Every row comes from one small tree of marks. The marks that hang from a mark follow it in brackets, in the order of their numbers. Every link used is in the known rows. Which tree was each row made from?
In the rows, zero is written as 128.
Known rows:
k_815[k_389 k_978]: [120 148  82 152 135 118 165 107 147 151 132 113 137 154 131  96 159 147
  54 136 130 150 128 146 112 100 125 113 121]
k_625[k_62 k_815[k_978]]: [105 123  79 186 165 137 182 156 137 145 126  85  89 176 111 112 125 133
 111 126 156 162 135 139 134 145 127  87 138]
k_137[k_62[k_625[k_815] k_980]]: [ 95 115  89 167 139 134 165 123 135 158 100  52  55 162 107 118 115 123
  85 161 144 114 104 108 140  76 159 124 116]
k_980[k_62]: [128 121 102 142 130 106 164 119 135 151 138 108 105 140 108 139 133 131
  86 130 137  87 122 156 139  88 142 112 105]
k_978[k_62[k_625[k_815[k_389]] k_743]]: [130 102  77 158 170 116 156 139 150 178 106 102  85 156  97  93 130 116
  71 139 146 135 105 143 149 108 158 134 118]
k_980[k_62[k_625 k_815[k_389]] k_743]: [119  93  88 168 131 106 155  89 144 164 120  90  98 106 109 134 150 115
  52 111 116  84 127 140 142  98 170 108  91]
k_389[k_62[k_743 k_815 k_980]]: [125 110  91 151 157 117 143 124 106 179 150 106  65 116 102 111 147 133
  80 157 182  80  65 155 128  87 165 113 119]
k_285[k_815[k_137 k_389 k_978]]: [151 175  91 187 176 134 198 104 162 161 140  95 123 135 127 127 165 137
  58 117 148 168 135 173 114 101 135  73 121]
k_389[k_815[k_137 k_978[k_62[k_625 k_980]]]]: [125 138  85 184 155 125 192 138 146 150 138  68 123 129 125 127 161 113
  96 110 123 138 107 129 110 106 165 115 134]
k_743[k_980[k_62[k_815[k_137]]]]: [123 142 103 174 128 119 179 122 131 117 124  83  86 121  97 135 147 134
  76 108 149  87 111 145 160  80 164 115 100]
k_285[k_815[k_137 k_978[k_62]]]: [141 166  86 196 183 128 219 128 154 156 145  88 123 137 103 139 155 126
  86 118 153 158 121 169 137 109 159  84 138]
k_62[k_625 k_743 k_815[k_389 k_978]]: [110 118  81 187 152 110 160 104 129 148 129  94 101 121 126  90 160 120
  39 113 132 137 137 132 100 122 165 132 110]
k_625[k_62[k_980[k_743]] k_815]: [119 106  93 171 150 139 147 142 129 177 114  79  58 165 110 125 107 146
  88 136 167 127  93 139 170 117 133  82 118]
k_743[k_980[k_62[k_625[k_815]]]]: [114 122 110 159 116 108 157 133 136 123  87  72  67 127  89 124 107 124
  90 122 142  95 124 126 169  83 150 137  97]
k_978[k_815]: [137 142 101 164 153 138 175 137 107 146 129  92 121 132 134 102 120 132
  64  97 159 124  95 152 148 101 142 107 130]
k_285[k_815[k_137[k_62]]]: [160 153 100 196 174 137 199 108 160 167 138  69  89 150 110 142 141 130
  72 131 153 124 115 164 138  75 154  79 108]
k_137[k_62]: [126 119  89 171 133 120 167 109 145 162 129  76  91 174 109 114 130 138
  77 161 134  93 102 130 141  65 150 121 105]
k_743[k_980[k_62[k_625 k_815[k_137 k_978]]]]: [ 99 139  99 186 127 112 187 126 139 107 114  68  89 115  95 135 148 118
  81 105 136 105 133 126 150  93 173 130 105]
k_980[k_62[k_625 k_815[k_389 k_978]] k_743]: [101 100  80 179 129  97 168  91 139 156 128  91 113 102 114 132 158 119
  62 113 111 102 140 130 128 115 171 110 100]
k_137[k_62[k_625 k_743 k_815[k_389]]]: [115 103  78 192 156 118 161  94 146 167 125  71  72 151 117  91 152 120
  51 151 129 103 116 124 117  82 170 132  95]
k_285[k_815]: [160 153 114 172 150 126 172 106 136 160 124  85  93 122 102 127 114 133
  70 119 154 114 115 173 147  83 135  91 117]
k_137[k_62[k_625 k_743]]: [125  89  93 181 140 101 151 111 148 173 122  66  71 173 111 106 118 126
  65 166 132  93 110 115 138  74 164 150  85]
k_389[k_815[k_978[k_62]]]: [131 131  84 179 139 109 181 127 126 150 138  84 135 123 120 103 144 125
 104 119 117 120 107 137 112 110 146 119 134]
k_815[k_137 k_978[k_62[k_625]]]: [112 140  74 179 167 123 208 148 171 144 138  86 130 166 105 136 167 114
  78 117 135 161 125 135 135 116 176 121 136]
k_815[k_137 k_978[k_62[k_743 k_980]]]: [117 139  77 175 165 113 194 144 139 163 157 108 124 166 119 131 168 143
  71 141 161 156  93 141 136 114 171 118 127]

Which tree is each row?
[147  90  88 158 172 119 150 149 153 182 126  92  57 156 103 122 131 111
  88 145 172 113  99 139 128 102 165 120 102] => k_389[k_62[k_625[k_815[k_137]] k_743]]
[160 137  81 140 175 141 162 125 186 184 146 112 103 171 122 121 183 130
  57 140 157 128  97 171 119  72 141  88 108] => k_815[k_137 k_389[k_62]]
[124 163  71 183 162 145 199 110 144 133 152 101 129 138 132 118 196 132
  46  94 141 154 128 155  99 115 159  82 131] => k_62[k_815[k_137 k_389 k_978]]
[134 136  94 176 137 139 169 106 116 160 145  85  89 121 120 150 157 144
  34  99 162 101  75 144 150  90 180  85 113] => k_62[k_815[k_137] k_980[k_743]]
[135 159  77 164 156 132 186 118 169 152 148 111 141 172 141 120 186 144
  44 119 137 170 130 150 105 104 139  95 116] => k_815[k_137 k_389 k_978]
[116 125  87 176 196 136 188 164 127 175 131  84 103 138 123 111 143 114
  64 115 172 148  73 143 164 107 182 126 133] => k_978[k_62[k_625 k_743 k_980] k_815[k_137]]
[118 116  81 155 160 131 174 149 151 155 100  84  90 152  84 113 122 106
  90 123 141 130 109 140 158 104 163 125 138] => k_978[k_62[k_625[k_815]]]
[138 115  92 175 158 109 181 117 123 151 165 112  96 130 120 144 165 127
  69 111 153  95 118 160 121 111 171 100  95] => k_980[k_62[k_743 k_815[k_137]]]
[110 123  87 203 158 117 159 125 139 149 135  89  86 148 113  83 153 145
  67 134 152 129 117 148 142 115 139 117 108] => k_625[k_62[k_743[k_980] k_815[k_389 k_978]]]
[139  83  91 152 160 111 139 144 139 181 117  94  56 146  97 109 117 113
  94 153 168 102  99 139 131 101 157 129 105] => k_389[k_62[k_625[k_815] k_743]]
[142 123  75 182 179 125 188 135 135 164 152 107 104 146  99 117 168 125
  61 116 159 118  87 162 145 107 184 111 124] => k_978[k_62[k_743 k_815[k_137]]]
[130 164  83 176 173 122 193 108 150 166 128 101 127 124 103 103 153 134
  78 139 141 157 124 174 130 101 134  92 138] => k_285[k_815[k_389 k_978[k_62]]]
[107 146  67 153 153 117 178 121 155 160 132 118 144 155 112  89 171 139
  70 147 129 156 116 151 126 104 137 118 139] => k_815[k_389 k_978[k_62]]
[118  89  94 176 124 100 161  99 133 157 125  83  92 104 101 148 132 113
  64 105 120  72 125 133 151 103 180 113  94] => k_980[k_62[k_625 k_815] k_743]
[139 105 104 166 134 110 127 125 137 155  80  81  53 143 109  87 106 132
  48 128 153 125 115 121 153  95 145 147  81] => k_62[k_625[k_815[k_389]] k_743[k_980]]
[102 145  71 176 186 160 185 151 156 160 132  91  88 183 133 120 165 142
  87 132 166 194 124 146 123 133 126  66 137] => k_625[k_62[k_980] k_815[k_137 k_389 k_978]]
[154  99  98 173 158 122 154 139 142 163 114  84  65 165 120 125 116 117
  55 109 158 135 121 129 133 116 165 124  91] => k_62[k_625[k_815[k_137]] k_743]
[127 126  73 156 176 142 181 146 173 162 106  89  96 164  94 115 149 106
  75 118 142 149 113 147 149 103 162 112 133] => k_978[k_62[k_625[k_815[k_137 k_389]]]]
[112 108  90 201 156 113 164 156 125 147 118  84  69 171 110  96 113 148
 102 140 168 151 120 128 152 140 132 114 110] => k_625[k_62[k_743[k_980]] k_815[k_978]]
[129  93  97 184 137  83 144 134 132 163 121  64  81 105 110  91 128 114
 114 150 135  91  99 117 110  95 159 155 100] => k_389[k_62[k_625 k_743[k_980]] k_815[k_978]]
